What can hang from each mark:
j_939: j_334 j_408 j_793 j_858 j_960
j_793: j_939
j_688: j_633
j_916: j_939
j_858: j_633
j_367: j_939
j_633: j_688 j_858

Every row comes from one small tree of marks. The marks that hang from a mark follow it in brackets, in the order of their numbers. Every link used is in the known rows. Which tree was each row made from?
Known rows:
j_916(j_939(j_334 j_408 j_858(j_633) j_960)): [ 32.8  11.3   9.8  -4.6  13.8  64.2  -0.8   1.6 -10.9  19.9  13.9  40.5
 -14.1  18.3 -14.3  25.5   0.2  10.4  -3.8]
j_939(j_793): [ -2.8  -0.9   2.6  -4.7  -0.5  16.6   1.9  -0.1   0.7   3.2   6.8   8.2
 -10.6  -3.3  -9.1  10.1   7.6   1.2  -0.6]
j_939(j_334 j_408 j_793 j_858(j_633) j_960): [ 34.4  13.7  10.2   0.5   6.3  74.2   4.4   4.6 -11.5  17.4   5.6  44.2
 -36.1  22.1 -28.5  37.8   1.1   5.7  -6.0]
j_939(j_408 j_793 j_858(j_633) j_960): [ 41.9   9.3   9.1  -7.6   4.3  58.2   4.5   0.2  -5.6  38.7   4.0  40.2
 -43.5  29.7 -16.8  32.9   1.1   7.0  -2.0]
j_939(j_334 j_858): [  4.3   8.8   8.2   6.4   3.0  24.9  -3.7   6.9 -11.3  -9.8  -8.3  12.0
   9.9 -12.4 -19.4   9.8   0.6   6.6  -2.1]
j_793(j_939(j_334 j_408 j_858 j_960)): [ 34.4   9.6   2.8   4.7   5.3  55.4   2.7  10.5  -8.1 -20.4  13.6  26.5
  -9.7  17.3 -14.9  17.6  -3.0  -1.0  -8.9]
j_633(j_688): [-5.1  2.4  7.0 -5.2 16.7  5.3  1.6 -0.2  1.9 11.3 -1.8  9.3 -3.0  0.2
 -2.1  9.3 10.5 13.6  0.0]
j_793(j_939(j_334 j_858(j_633(j_688)) j_960)): [ 11.3   9.5   8.0  -2.3  29.1  52.8   0.2  14.0  -2.9  23.0  13.7  41.0
 -14.3  23.2  -6.7  22.1  14.6  17.9  -7.8]
j_367(j_939(j_334 j_960)): [-12.4   2.9   0.9  11.8  -0.4  28.0   1.3  15.0  -9.5 -60.0  15.9  11.2
 -12.0  13.0 -17.8   0.8  -1.2  -6.3 -13.0]
j_367(j_939(j_858)): [  4.5   0.3  11.7   3.6   2.6  18.0  -7.2   9.5 -12.7 -22.2   0.0  11.3
   6.0  -1.1 -16.3  -8.3   5.0   5.8  -3.4]
j_688(j_633): [-6.3 -1.4  8.8 -5.9 -5.2  6.1 -3.0 -6.4 -2.6 -2.6  5.9 -4.8 10.0  7.9
 -0.9 -1.4  2.9  8.2 -1.8]
j_633(j_858): [-0.5 -2.1  1.1 -2.6 16.8  2.1 -4.1 -1.8  3.0 -1.9 -8.9 14.7  1.7 -5.0
 -5.8  8.6 -8.5 10.7  1.1]
j_793(j_939(j_334 j_408 j_858(j_633(j_688)) j_960)): [ 32.9  11.9  10.7  -3.9  27.4  67.0   2.8  10.7  -7.0  20.4  13.6  47.6
 -21.5  30.8 -12.9  29.6  11.7  14.9  -8.0]
j_939(j_334 j_408 j_793 j_858(j_633(j_688)) j_960): [ 28.1  15.7  17.2  -6.2  21.6  78.5   5.9   4.7  -8.6  30.0   4.3  54.1
 -39.0  21.4 -32.6  48.0  11.5  17.6  -6.4]
j_916(j_939(j_960)): [ 3.6 -0.3 -0.9 -5.9  7.2 14.9  1.1  0.3  1.5  4.5 20.1  9.5 -7.3 11.7
  4.5  5.3 -1.0  3.5 -2.1]
j_793(j_939(j_334 j_408 j_858(j_633) j_960)): [ 37.6  10.0   3.5   2.5  10.5  63.2   1.8  10.4  -7.0   9.1  14.8  37.7
 -20.2  29.6 -10.4  20.2   0.4   2.3  -8.0]
j_793(j_939(j_334 j_408 j_960)): [ 22.0   5.4  -4.2   4.9   3.3  43.6   6.2   7.8  -3.3 -32.2  22.9  17.9
 -14.9  21.5  -6.5  12.7  -3.2 -10.1 -10.7]

Which tree is each row?
[ 23.1  13.1  20.0  -7.2  23.2  72.0   1.9   2.0 -10.1  32.7  -1.7  48.8
 -19.6   7.7 -31.7  40.2  19.0  20.2  -2.1] -> j_939(j_334 j_408 j_793 j_858(j_633(j_688)))
[ 17.6   8.1   1.0   4.0  12.9  48.0  -1.5  14.7  -5.7   9.0  14.2  31.7
 -11.4  23.5  -4.0  11.5   4.8   5.4  -7.7] -> j_793(j_939(j_334 j_858(j_633) j_960))
[37.0  2.7  6.3 -3.3  4.3 33.7 -0.7  2.5 -5.0  1.6  5.9 18.1  2.6 11.4
 -4.5  4.6  4.0  2.3 -0.6] -> j_793(j_939(j_408 j_858))
[ 36.3  10.7  16.5 -11.6  19.2  64.1   5.8   0.8  -3.4  51.0   3.2  50.0
 -44.9  29.5 -22.0  43.1  11.3  21.0  -2.3] -> j_939(j_408 j_793 j_858(j_633(j_688)) j_960)
[ 28.7   0.6  -4.5  -0.9   0.3  28.7   6.4   3.6   2.9 -10.2  21.7  13.8
 -21.3  29.9   4.2   7.6  -4.5  -7.3  -7.0] -> j_793(j_939(j_408 j_960))
[ 25.5   4.3   1.2  -2.3  -4.8  41.1   8.4  -1.5  -0.7   0.6  11.3  20.3
 -39.0  19.4 -15.6  25.3  -2.8  -3.8  -5.4] -> j_939(j_408 j_793 j_960)
[ 28.4  12.0  13.2  -3.8   7.9  65.9   0.3   1.8 -11.8  21.3  -0.4  39.5
 -17.6   6.9 -26.6  30.2   8.0   7.5  -1.7] -> j_939(j_334 j_408 j_793 j_858(j_633))
[ -6.5   6.1  -0.7   4.4  -0.5  38.8   6.1   7.2  -4.0 -22.8  12.2  16.9
 -24.4   4.3 -20.2  23.1   1.6  -4.1  -8.3] -> j_939(j_334 j_793 j_960)
[ 11.8   7.4   0.6   7.7   6.6  39.4   0.2  14.5  -7.4 -19.0  13.6  19.4
  -3.1   9.3 -10.4   9.4   0.9   1.8  -8.7] -> j_793(j_939(j_334 j_858 j_960))
[10.8  5.2  4.6  0.8 14.3 39.8 -5.0 11.3 -6.2 12.4 10.2 27.5  7.3  5.9
 -1.1  3.8 10.0  8.2 -3.1] -> j_793(j_939(j_334 j_858(j_633)))
[ 15.3   2.5  -1.2   3.0   4.4  37.0   3.4   5.1  -3.6 -30.8  17.2  14.5
   4.7   4.9  -5.1   4.2   3.6  -7.4  -6.3] -> j_793(j_939(j_334 j_408))
[ 23.7  11.1  13.4   1.4   0.9  58.5   2.2   2.1 -14.2  -7.9  -1.3  28.2
  -9.6  -6.0 -33.6  28.5   4.0   3.3  -2.7] -> j_939(j_334 j_408 j_793 j_858)
[ 34.4   5.6  11.7 -10.6   5.4  57.2   2.7  -1.9  -7.8  16.6  16.4  33.2
 -22.2  10.4 -18.9  28.6   3.0   9.0  -1.2] -> j_916(j_939(j_408 j_793 j_858 j_960))
[ 36.1   8.2   9.4  -2.1  -2.7  50.7   5.3   0.8  -6.9  10.4   3.0  28.6
 -34.4  17.6 -24.0  30.6  -3.9   3.7  -3.3] -> j_939(j_408 j_793 j_858 j_960)
[  2.6   8.3  11.3   2.4   3.5  43.3  -1.7   6.2 -10.8  -6.5  -2.4  20.5
  -0.9 -14.7 -28.0  20.0   8.9   7.1  -2.5] -> j_939(j_334 j_793 j_858)
[41.5  3.5  6.5 -6.8  9.5 40.8 -2.4  3.1 -3.8 33.3  7.7 30.0 -5.7 23.1
  1.5  7.2  7.3  6.4  0.5] -> j_793(j_939(j_408 j_858(j_633)))
[ 15.2   4.3  10.4  -6.9   7.4  36.1  -3.7   0.8  -5.5  45.2  -1.4  30.0
 -16.0   6.7 -10.7  17.8  12.5  12.2   2.1] -> j_939(j_793 j_858(j_633))
[ 16.5   6.0   7.3  -1.2   0.8  34.8   1.0   5.0  -4.7  11.1   2.4  21.0
 -25.8   8.9 -20.3  23.3   0.4   6.7  -3.1] -> j_939(j_793 j_858 j_960)
